Each row comes from the steps of one path. Every step used is in the known rows, and no mark comes twice. Write the path behind each row, first mark first.
Known rows:
pedat -> lelep: [  0  -1 -26   1  31  16 -20  -6   8 -35  -5  17 -50 -24  -7 -12   3  31
 -18  20   9  26   8  -6]
nuro -> pedat: [-20  -8 -10  17 -41  -3  20 -15  18  19 -36  20  17 -19  24  17  -2   0
  15   3  -9  21   9  10]
pedat -> lelep -> putul -> fetinoz -> nuro: [ -1 -17 -26  19 -33  33 -43 -34  14 -10 -33  -1 -29 -51  40  14  93  69
  14  -4  -7 -15  43  -5]
tadiz -> pedat -> putul: [ 35   1 -13 -36  21  12   5 -34 -43  12   8 -26 -46 -22 -16   0  -2  21
  20  21  18  34 -12 -34]
putul -> pedat -> tadiz: [-33  10  29  20  -7  -3   6  -3   9  47 -25  10 -54  17 -22 -25 -13 -34
 -27  10  -6   2  40  17]
tadiz -> pedat -> lelep -> putul -> fetinoz: [ 19  -2   6  17   8  20 -34 -39 -22  -2 -11 -36 -26 -56  -2  24  65  35
   9  11  25  37  21 -18]
putul -> fetinoz -> nuro -> pedat -> lelep: [-13 -25 -29  15 -75   1 -16 -24  22 -22 -75  45 -34 -59  79   0  65  57
  18   6  -4   1  44 -14]
fetinoz -> putul -> lelep -> pedat -> nuro: [ 48  39 -47  84  30  25 -24  35  49 -30  11  40 -31 -72  19 -19  50  59
 -29  46 -10  29  28   8]
tadiz -> pedat -> putul -> fetinoz: [ 29  -6   4 -32  -4   7 -25 -28 -48  -5 -10 -26 -46 -37   7   3  27  -2
   3   5  19  21  14 -42]
fetinoz -> pedat -> lelep: [ -1 -23 -39   4  21   6 -26  -9  44   0 -17  22 -47 -57   4  -1  -8  52
   2  -1   8  -6 -18  22]
fetinoz -> pedat -> tadiz: [-16  -9   1   6   4 -30  -3 -17  17  69 -28  22 -10  20  10  16 -10   2
   2 -22  -2 -57  -4  37]
pedat -> putul -> fetinoz: [  0 -12  -3 -18 -12  26 -52  -4 -17 -17 -12  -7 -49 -45   3  -2  24  -9
 -25  -6  -4   2  30 -20]
nuro -> pedat -> lelep -> putul -> fetinoz: [-36 -17 -15  39 -41  37 -39 -33  24  -1 -52   1 -11 -84  20  36  61  19
  -1   6  -9  35  55  16]
lelep -> pedat -> tadiz: [  0  18  25  48  -1  10  -9  15   7  46  -9  25 -15  37  -9 -21  16  19
 -52  27 -14 -10  36  24]
lelep -> putul -> fetinoz -> nuro -> pedat -> tadiz: [ -40  -12   10   37 -103   -7    2  -57    4   80  -74   15   20    4
   65   42   86   18   28  -19  -20  -46   69   22]
pedat -> fetinoz: [  0  13 -15  -9 -15 -15  -7 -11   2 -30   4  22  24  -2  14   8  24  -6
   6  18 -14  16   8 -26]
lelep -> pedat -> fetinoz -> putul: [ 19  38 -17  60 -17  11 -11  20  51 -20   5  30   6 -39  25 -24  41  34
 -40  62 -41  12  46  23]
tadiz -> pedat -> lelep -> putul -> fetinoz -> nuro: [ 27 -13 -10   5 -33  14 -18 -55 -18   3 -31 -25 -32 -47  41  15  96  77
  43   4  19   4  25 -29]
putul -> lelep -> pedat: [ 31  15 -20  52  27  44 -26  32  35   1  16  18 -15 -39 -16  -4  18  68
 -41  28  13  19   9  27]
putul -> fetinoz -> pedat -> tadiz: [-17 -18  18  12 -17 -37 -35 -10   8  51 -47  22  -9   3  26  22  15 -14
 -15 -38   6 -64  18  28]
nuro -> pedat -> putul: [-21 -14 -27  -6 -32  29   0 -28  12  15 -24  10 -32 -46  10  11  -6   7
   6  16 -18  33  17  -1]
lelep -> putul -> fetinoz: [-15  -9  15  26 -28  22 -42 -15  -3  17 -13 -30  20 -40   3  32  59 -15
  -3 -23  -9 -10  31  12]
fetinoz -> pedat: [  3 -23 -14   1  -7 -11  -6  -3  39  32 -11   4   3 -32  13  17  -8  18
  18 -22   0 -33 -23  32]
tadiz -> pedat: [ 32   6   9 -14   8 -17  25 -22 -32  13   4 -19  -1  10   4   5   3  11
  23  10  25  19 -17 -25]
fetinoz -> nuro: [ 10  -5 -15  -7 -38  -6  17 -17   7  11 -21  13  -3  12  42  -9  34  44
  33  -3  -4 -33   0 -12]
nuro -> pedat -> putul -> lelep: [  0   1 -64   3   6  38 -11 -25  17   2 -13  25 -41 -71  -7  30  -9  44
   1  17  10  43  11  18]

Which path is each row?
[-28  34  13  48   8 -12  16   3  26  40 -31   6 -72  -3  -7 -38  -7 -27
 -40  33 -12 -10  57  54]
fetinoz -> putul -> pedat -> tadiz
[-21 -10 -31  18 -11  15   0 -17  26 -18 -40  34 -27 -50  22   0   4  32
  -2  29  -3  42  18   4]
nuro -> pedat -> lelep
[  8 -17 -16 -26 -50  19 -34 -20 -14  -5 -27   6 -51 -32  46  -9  58  33
   9 -10 -14 -31  32 -27]
pedat -> putul -> fetinoz -> nuro
[-12 -17 -49  11 -52   7  16 -31  31  -9 -60  48 -34 -38  60  -5  35  74
  33  22  -7   9  21  -7]
fetinoz -> nuro -> pedat -> lelep
[ 14 -18 -23   4 -19 -21 -11   2  30  12 -12  24   5 -42  36   7  20   6
  41 -26 -15 -12 -19 -25]
fetinoz -> pedat -> nuro
[-21 -19 -47  29 -56  34   6 -56  42  25 -48  15 -14 -57  40  24  67  83
  50  19 -21   9  32  14]
fetinoz -> nuro -> pedat -> lelep -> putul
[ 37  40 -19   1   4 -40  25 -28  -7 -18   3   2   9 -16  31   5  21  12
  16  44   8  19  11 -19]
tadiz -> pedat -> fetinoz -> putul
[-35   4   6  17 -34 -21  24 -27   1  52 -48  35   3  33  19  14  -3 -15
  -3   6  -6  -5  31  18]
nuro -> pedat -> tadiz
[-35  -8 -37  39 -18  41  -8 -42  37  15 -35   3 -11 -66   1  32  36  42
  10  20 -13  44  28  26]
nuro -> pedat -> lelep -> putul
[ 15  12 -29 -20 -55 -21   7 -24   8 -14 -18  35  22   9  57   2  55  40
  39  15 -13 -22   8 -35]
pedat -> fetinoz -> nuro
[  2 -24  -5  30 -43  -2 -52 -17  31  29 -25  -5  24 -81  40  38  81  -6
  40 -47 -27 -24  13 -11]
lelep -> putul -> fetinoz -> pedat -> nuro
[  0 -25 -34 -23   3  20 -27 -14  25  28  -8   3 -48 -56  -3  11 -13  29
   7 -15 -12 -19 -16  22]
fetinoz -> pedat -> putul
[ -5  10   8  18 -26   5  -7  16  22 -10 -13  13 -40 -48   5 -34  23 -31
  20  10 -20  39  24 -48]
putul -> pedat -> nuro
[ 22  48 -25  85  49  15 -10  19  36  26  -1  35 -50 -10  -8 -13  12  55
 -74  50   8 -13  48  72]
fetinoz -> putul -> lelep -> pedat -> tadiz
[-25 -21  -8  -1 -52  24 -36 -23   2   0 -44  14 -31 -67  28  11  19  -8
 -10   1 -17  19  40  -8]
nuro -> pedat -> putul -> fetinoz
[ 16   5 -14  17   2  65 -36  19  17   8  12   4 -52 -43 -19 -29  16  46
 -42  33 -30  21  21   6]
lelep -> pedat -> putul
[-22  16  -1  23 -41  25 -11 -18  36  14  -3 -16   6 -51 -16  15  42 -16
   8  19 -31  36  33   8]
lelep -> putul -> pedat -> fetinoz
[ 17   8 -57 -14  51  42 -34 -10  -3 -16  14   8 -66 -53 -31  15  -7  43
 -18  11  19  26  -3   9]
pedat -> putul -> lelep
[ 12  21  -3  34 -30  17 -24  14  31 -14   6  31  25 -18   9 -11  37  28
 -29  46 -32  22  27 -12]
lelep -> pedat -> fetinoz
[-16  23 -35  33 -49 -24  20 -23  41 -19 -34  38  25 -48  52  15  20   0
   9  43 -32  23  38  16]
nuro -> pedat -> fetinoz -> putul
[ 21  43 -67  23  33 -12 -14  -7  24 -49  10  34  -3 -48  15  19  18  35
 -17  37   9  14  20  23]
pedat -> fetinoz -> putul -> lelep
[ 55  46 -55  11  40 -33  15 -30  -4 -32  16  15  -3 -39  17  26  19  42
   9  49  36  33   3  -1]
tadiz -> pedat -> fetinoz -> putul -> lelep
[ -18  -27   -2   10 -103  -12    6  -21   19   12  -70   32   17  -28
   89   16   58   25   30  -14  -12  -24   39   -7]
putul -> fetinoz -> nuro -> pedat
[ 24   5 -15   9  33  25  -7 -46 -14  13   4 -40 -28 -40 -20  19  34  52
  25  24  20  47   0 -11]
tadiz -> pedat -> lelep -> putul
[-14  16   0   4 -31  -1  -6   3  29 -18  -8  15 -15 -35  -3 -13  14 -20
  -2  26 -21  36  25 -17]
putul -> pedat -> fetinoz
[ 27  11   3  50 -19  22 -24  35  26  -9   6  32   3 -25  23 -33  49  21
  -5  22 -36  29  20 -44]
lelep -> pedat -> nuro
